In the rows, 128 means zero.
Known rows, with every step that occurs
f/p/x/c/e: [144 212 109 126 155 171 121 113 134 113 117 137  90 117 149 106 146 121
 135  81 152 129 159 142 186 123 213 155 160 151 130 152  91 102 122 115
 151 163 132 157 183 114 155  77]
c/f/p: [125 175 121 169 190 173 132 151 152 135 103 103 139 142 119  96 136 107
 148 111 170 157 151 188 119 121 180 150 183 123 116 113 106  84 114 127
 157 135 162 151 165 126 164 117]
a/s/p: [122 120  84 114 204 206 130 163 134 156 129 160 150 108 113 104 134  81
 169 101 168  98 149 108 200 218 127  88 164 127 128 115 110  88 117 178
 154 170 172 134 182 183 152 175]
c/f/p/k/u: [100 190 130 183 144 151  84 125 166 143  84 111 110 135 133  99 152 125
 106 116 160 150 136 131  94 161 185  97 186 149 113 136 116 103 100 134
 130  80 151 151 141 142 157 110]
x/k/u: [111 152 132 162 133 159  92 104 173 145 121 100 107 112 140 125 170 133
 120 109 155 110 127 112 127 169 160  89 142 165  95 119 120 130 103 147
 102 100 127  99 136 149 154 110]
a/s/p/f/x: [104 171  83 104 198 213 101 161 113 174 113 202 154 119 112  85 172 104
 165  89 180 128 186 155 143 187 138  92 182  99 107 135  91  99  93 142
 149 140 171 161 178 148 169 124]
f/p/k/x: [108 163 114 155 126 199  84 124 134 171 121 166 108 150 119 100 159 136
 125 107 157 144 159 132 130 142 185  84 188 171 152 135 109  76  93 134
 143 141 139 176 172 120 124 160]
a/s/p/x/f/c: [121 154 107  88 183 173 162 144 139 175 116 171 121  93 119  89 184  87
 162 101 162 129 145 151 208 183 170 104 132  86  85 106 102 104 122 156
 156 154 158 121 174 122 110 134]
k/u: [114 148 116 153 158 156  85 118 167 155 117  95 137 129 149  96 167 120
 126 113 173 121 138 113 153 192 141  98 158 154 115 122 110 130 111 154
 117 116 143 109 134 132 150 135]
k/x/c/f: [162 168 139 152 197 150 116 114 124 122 121  77  92 122 113 130 174 128
 167  89 154 126 144 155 179 129 145 156 170 147 115 128 107 112 148 116
 150 140 122 151 148 139 125 194]
c/f/x: [144 180 112 147 193 160 115 129 145 144 100  95 143 144 130  94 171 112
 169  99 169 152 149 194 121 114 166 130 177 107  96 113  98 115 111 119
 157 111 139 155 164 115 146 118]
k/p/x/e: [ 99 176  94 137 121 181 112 135 148 150 128 105  82 100 155 129 138 130
 141  85 157 140 158 113 179 154 187 140 131 140  99 120  92  93 120 126
 148 176 135 138 162 122 121 132]
f/p/k/u: [ 90 173 118 174 121 160  71 121 161 152  98 134 115 131 140  97 149 131
 102 117 166 142 149 113 110 179 192  79 181 167 129 139 112 107  86 148
 113  99 149 145 146 135 160 107]
a/s: [119 107  67 142 193 183 122 158 137 153 111 120 148 113 132 101 164 100
 162 117 166 129 144 140 193 204 141 113 181 150 129 132 103  95 113 169
 147 143 169 132 168 167 140 146]
a/s/p/k/x: [118 127  95 121 155 209  93 142 119 180 128 183 114 123 104 109 158 111
 151 100 150 104 146  84 184 205 140  53 178 157 154 134 116  73 112 159
 156 155 144 169 184 171 111 215]
x/k/p: [110 125 117 150 129 193  85 131 162 157 143  87  86  99 133 141 144 132
 124 107 145 104 137 125 153 132 177 109 134 164  88 109 105  91 108 142
 129 135 134 127 146 132 151 166]
u/k/x/c/e: [146 165 105 123 158 144  86  92 122 123 154 124  92  99 147 108 174 134
 132  77 143 113 157  79 210 120 161 123 160 190 152 155 109  89 143 125
 155 174 107 130 172 108 129 161]
a/s/p/k: [110 127  78 127 173 186  99 155 124 153 114 165 115 111 100 117 141 100
 152  94 153 107 146  83 180 228 154  66 164 140 133 141 115  70 103 165
 152 146 168 155 173 202 137 183]
p/k/x/f/c: [124 150 131 127 144 137 124 118 122 166 126 133  96 107 110 100 212 126
 141  98 160 148 141 144 165 138 180  91 153 134 107 122 112  87 113 121
 123 121 125 126 149  92  73 162]
f/x/k/p: [112 147 117 141 120 202  77 119 163 166 131 110  89 105 143 132 153 133
 133 106 147 115 149 143 127 112 192 100 150 150  81 108  99 107  97 137
 125 120 128 150 161 107 155 137]
p/k/x/f: [118 164 121 131 151 150 109 134 119 161 128 159  90 129 105 122 192 153
 119  91 165 120 155 112 149 145 143 101 147 145 116 127 115  79 109 112
 127 135 132 147 140 127  85 209]
c/f: [141 158 111 159 210 147 129 147 143 129 109  72 136 143 118 111 155 113
 158  97 166 140 134 172 148 140 153 146 156 115 101 116 107  95 130 118
 161 123 151 130 148 150 136 153]
u/k/x/c: [135 140 116 145 158 150  73  91 128 145 155 115  96 112 135 116 178 139
 143  97 149 118 173  87 199 145 147 113 165 179 142 139 105 109 122 147
 143 182 117 133 164 131 148 212]
u/k/x: [115 126  99 143 157 169  73 109 142 175 151 136 139 140 140  82 178 134
 136 109 154 130 163  99 170 142 140  84 161 166 143 120 112  92 113 151
 166 177 129 135 172 114 133 206]
p/k: [113 145  89 159 149 148  84 130 126 142 110 112 117 133 117 117 156 132
 135  93 158 135 145 114 147 183 183  93 158 150 119 147 105  85  91 136
 136 125 145 146 149 164 132 153]
a/s/p/x: [117 145  74 103 181 223 131 149 149 171 118 179 132 129 125  89 140  90
 167 103 154 103 149 117 205 222 149  98 144 108 116 117  97 106 112 171
 187 178 172 152 193 176 152 154]
s/a: [129 106  77 141 198 152 104 144 158 143 134 136 171 116 137 119 127  92
 178  99 198 120 155 164 169 177 155 105 171 135  93 112 109  85  80 165
 128 186 140 141 173 132 152 182]
f/c/e: [142 156  99 118 170 137 138 120 133 134 125  94 133 105 145  89 171  93
 147  85 155 146 123 159 193 126 194 124 157 145 120 136 105  87 133 123
 151 128 128 107 174  87 105  75]
k/p/x/f/c: [114 161 119 111 149 158 132 130 160 177 125 113  98  97 140  97 183 117
 136 107 159 142 144 168 179 137 193 129 126 104  70 102  93 112 116 130
 149 139 145 121 152  77 104 136]
x/c/f: [162 166 126 158 207 132 123 130 129 104 113  51 105 113 114 137 163 120
 166  88 159 131 143 156 173 138 159 168 160 135  96 133 102 112 140 117
 147 132 139 135 142 160 142 161]
k/x/c/f/p/e: [154 205 140 160 158 179 117 141 124 128  99 101 104 105 124 117 142 133
 151  87 172 133 182 147 164 106 191 153 169 149 109 130  93  93 129  99
 156 168 137 171 173 129 139 115]
u/k/p/f/c/e: [ 98 160  96 119 161 142  87 134 131 155 146 118 117  86 150  79 178 119
 108  90 152 154 153 135 179 110 183 110 159 140 100 147  95  70 123 117
 169 136 136 111 163  66 135 109]
u/k/x/f/p/e: [111 187 128 139 139 165 100 143 135 164 127 162 121 107 133  89 163 151
 115  97 182 136 204 101 148 107 171 115 144 149 113 116 103  70 103 113
 155 191 142 147 170 100 139 139]

Rows
[150 175 112 140 169 152  89 102 117 129 121 109 116 108 136 124 173 123
 175  88 166 131 176 149 166 145 181 132 173 147 112 139  90 135 104 137
 116 145 128 152 161 128 158 127] -> f/x/c
[129 174 127  94 176 160 157 129 142 168 130 156 116 109 114  90 181  99
 154  89 166 128 148 153 186 161 183 111 119  78  78  99 103 111 116 140
 149 157 143 116 162 104 112 137] -> s/p/x/f/c
[114 157 116 115 191 171 128 145 117 167 134 142 148 103  99  89 177  93
 155  81 179 143 161 160 168 178 168  98 153  94  84 128  97  94 104 135
 145 149 160 107 158 118 137 128] -> s/p/f/c
[ 92 113  94 148 151 166  60 131 166 167 157 103 117 104 152  97 136 127
 110 116 151 128 163  86 167 152 154 100 150 159 113 116  99  86 107 159
 163 170 147 126 153 111 165 204] -> u/k/p
[ 94 145 125 139 140 176 103 137 140 170 134 100  95  81 122 113 183 124
 129  97 158 149 147 179 149 129 192 110 148 128  62 125  94  90 100 121
 123 111 144 110 141  96 137 114] -> x/k/p/f/c
[134 143 137 117 167 146 141 121 132 173 136 122 122 105 119  95 211 120
 149  99 169 140 142 166 179 132 161 114 146 130 105 108 108  99 128 126
 125 139 125 112 147  79  73 162] -> k/x/f/c
[148 163  99 103 163 182 104 120  99 126 134 171  74  85 117 127 163 114
 148  70 137  87 144  72 225 172 159  95 171 183 158 165 114  72 146 133
 148 156 120 164 190 155 113 172] -> a/s/p/k/x/c/e
[131 163 107 136 143 182  87 114 151 146 131  96  68 100 148 133 143 134
 143  95 147 114 161 121 201 163 182 148 146 149  94 131  83 128 119 141
 149 169 137 150 155 135 160 167] -> k/p/x/c
[123 179  98 112 197 187  95 139  97 145 120 177 117  90 114 121 178 114
 172  77 171 122 195 135 173 181 151 117 182 121 109 150  86 115 107 143
 128 157 159 158 172 161 178 138] -> a/s/p/f/x/c
[130 146 125 125 184 123 145 134 128 148 126 104 132  95 120 100 199 108
 149  97 176 153 146 169 175 139 177 126 139 119  87 111 104 102 115 130
 118 135 142  96 140  94  95 124] -> x/f/c
[140 186 136 176 193 158 127 138 136 115 106  84 107 116 116 119 139 116
 149 101 168 147 165 180 140 117 189 170 186 138 112 130 104  97 121 123
 139 144 154 151 163 138 171 123] -> x/c/f/p
[124 185 118  95 189 176 140 144 147 158 131 182 108 130 108 109 156 119
 135  83 174  94 160 118 168 174 143 123 106  86  86 103 105 101 111 127
 156 184 152 137 160 143 138 176] -> s/p/x/f
[146 183 117 117 173 183 116 113 134 139 137 137  89 113 116 126 143 112
 163  75 152  96 166 104 211 191 173 127 131 120 104 128  91 129 116 140
 152 190 142 150 173 165 163 167] -> s/p/x/c
[123 173 115 138 106 196  77 133 152 160 118 100  92  84 150 134 144 145
 135  92 158 108 168 118 154 112 200 107 129 154  64 115  90 102  95 110
 137 135 126 155 162 121 142 103] -> f/x/k/p/e
[114 200 141 181 143 137  81 114 149 121  89  94  83 113 126 123 156 131
 115 108 158 143 148 120 111 155 194 113 187 162 114 151 113 114 111 133
 115  87 141 153 138 149 162 118] -> x/c/f/p/k/u
[140 191 110  94 171 134 155 122 137 138 120 131 106 105 143  83 196 110
 136  79 157 139 132 163 192 117 194 138 125 114  92 126 100  96 134 110
 152 135 128 113 167  77  89  78] -> p/x/f/c/e
[126 178 107  97 190 162 132 141 113 145 135 151 132  98 118  87 169  91
 137  61 168 134 147 146 183 147 177 110 149 116 102 144 102  75 128 112
 155 142 140 110 172 100 121  91] -> s/p/f/c/e
[160 196 101 117 169 148 102 104 115 108 125 117 106  98 147 117 169 119
 155  72 157 124 156 137 181 116 186 140 169 161 125 154  97 109 129 114
 128 142 116 149 174 110 142  90] -> f/x/c/e
[115 171 107  92 143 137 114 118 154 156 139 132  92  88 160  80 183 120
 103  93 140 139 144 123 190  96 195 123 123 131  89 120 101  84 131 122
 175 151 124 111 170  57 109 117] -> u/k/p/x/f/c/e
[123 150 100 141 139 186  87 160 145 157 121  83 117  89 149 119 128 134
 131  92 177 111 168 102 189 155 175 124 130 157  86 116  87  91 109 119
 158 168 148 145 157 128 135 141] -> k/p/e
[ 83 169  91 132 154 180  44 135 142 183 134 150 129 117 148  87 175 139
 119 105 168 151 195 141 119 125 160 103 171 122  92 131  85  99  85 129
 158 140 154 151 157  86 181 144] -> u/k/p/f/x
[109 149 106 139 182 150 117 141 119 162 116 112 146 113 120  87 195 113
 151  92 176 167 156 193 165 162 180 120 161 111  87 136  88 101 104 129
 131 124 158 105 144 105 128 100] -> p/f/c
[ 90 146  97 140 168 191  80 166 139 170 134 123 115 112 124 114 156 138
 113  95 180 128 168 149 146 162 142 131 161 128  89 136  86  88 103 122
 146 147 170 133 131 120 157 170] -> k/p/f
[112 175 131 150 122 171  81  91 173 156 107 117 114 117 151 107 183 132
 130 111 155 120 142 132 110 143 173  77 154 153  89 117 113 143  95 145
 101  82 120 124 147 125 163  86] -> f/x/k/u
[106 136  94 112 204 184 129 161 115 171 124 157 149  92 104  86 181  82
 167  91 175 144 157 162 191 202 154  92 169  99  99 132  99  87 113 154
 149 143 173 114 164 136 145 123] -> a/s/p/f/c
[125 166 113 144 139 184 102 106 147 147 121 120 115 125 127 124 176 129
 158  95 154 127 150 160 118 114 191  95 150 140  88 116 107 111  87 130
 117 112 124 141 166 131 150 102] -> f/x/k
[123 150 114 125 147 197  88 125 124 172 140 168 105 140  99 112 153 121
 141  88 152 102 150  83 168 184 151  61 159 153 144 128 115  82 108 138
 151 154 129 166 170 149 116 218] -> s/p/k/x
[ 94 180 117 158 149 151 104 150 130 140 105 154  97 126 108 115 156 138
 112  99 174 145 165 127 113 147 193 112 161 137 114 140 109  67  80 124
 115 132 159 155 148 138 143 136] -> x/f/p/k
[ 71 141  92 145 166 172  59 153 147 171 148 130 120 113 134  96 162 145
  99 100 164 137 183 114 147 153 142 114 153 137  94 137  88  81  96 134
 159 160 165 126 136 115 178 188] -> u/k/p/f
[ 94 187 135 159 105 194 102 100 187 160 103 141  96 129 152 102 161 136
 115 120 150 124 139 139 113 148 199  92 148 146  93 114 111 135  91 147
 121 113 139 133 160 138 180  68] -> f/p/x/k/u
[144 169 116 105 182 120 152 132 128 127 128 111 119  92 132  98 192 103
 137  78 165 142 131 160 184 111 181 136 141 137 100 130 109  81 137 107
 134 127 128  97 154  75  89  95] -> x/f/c/e
[110 195 125 168 130 168 117 133 116 133 104 124  77 120 117 129 149 135
 145  86 162 166 159 128 125 113 189 121 182 159 135 139 115  57 124 102
 134 137 121 166 166 128  94 136] -> c/f/p/k/x/e
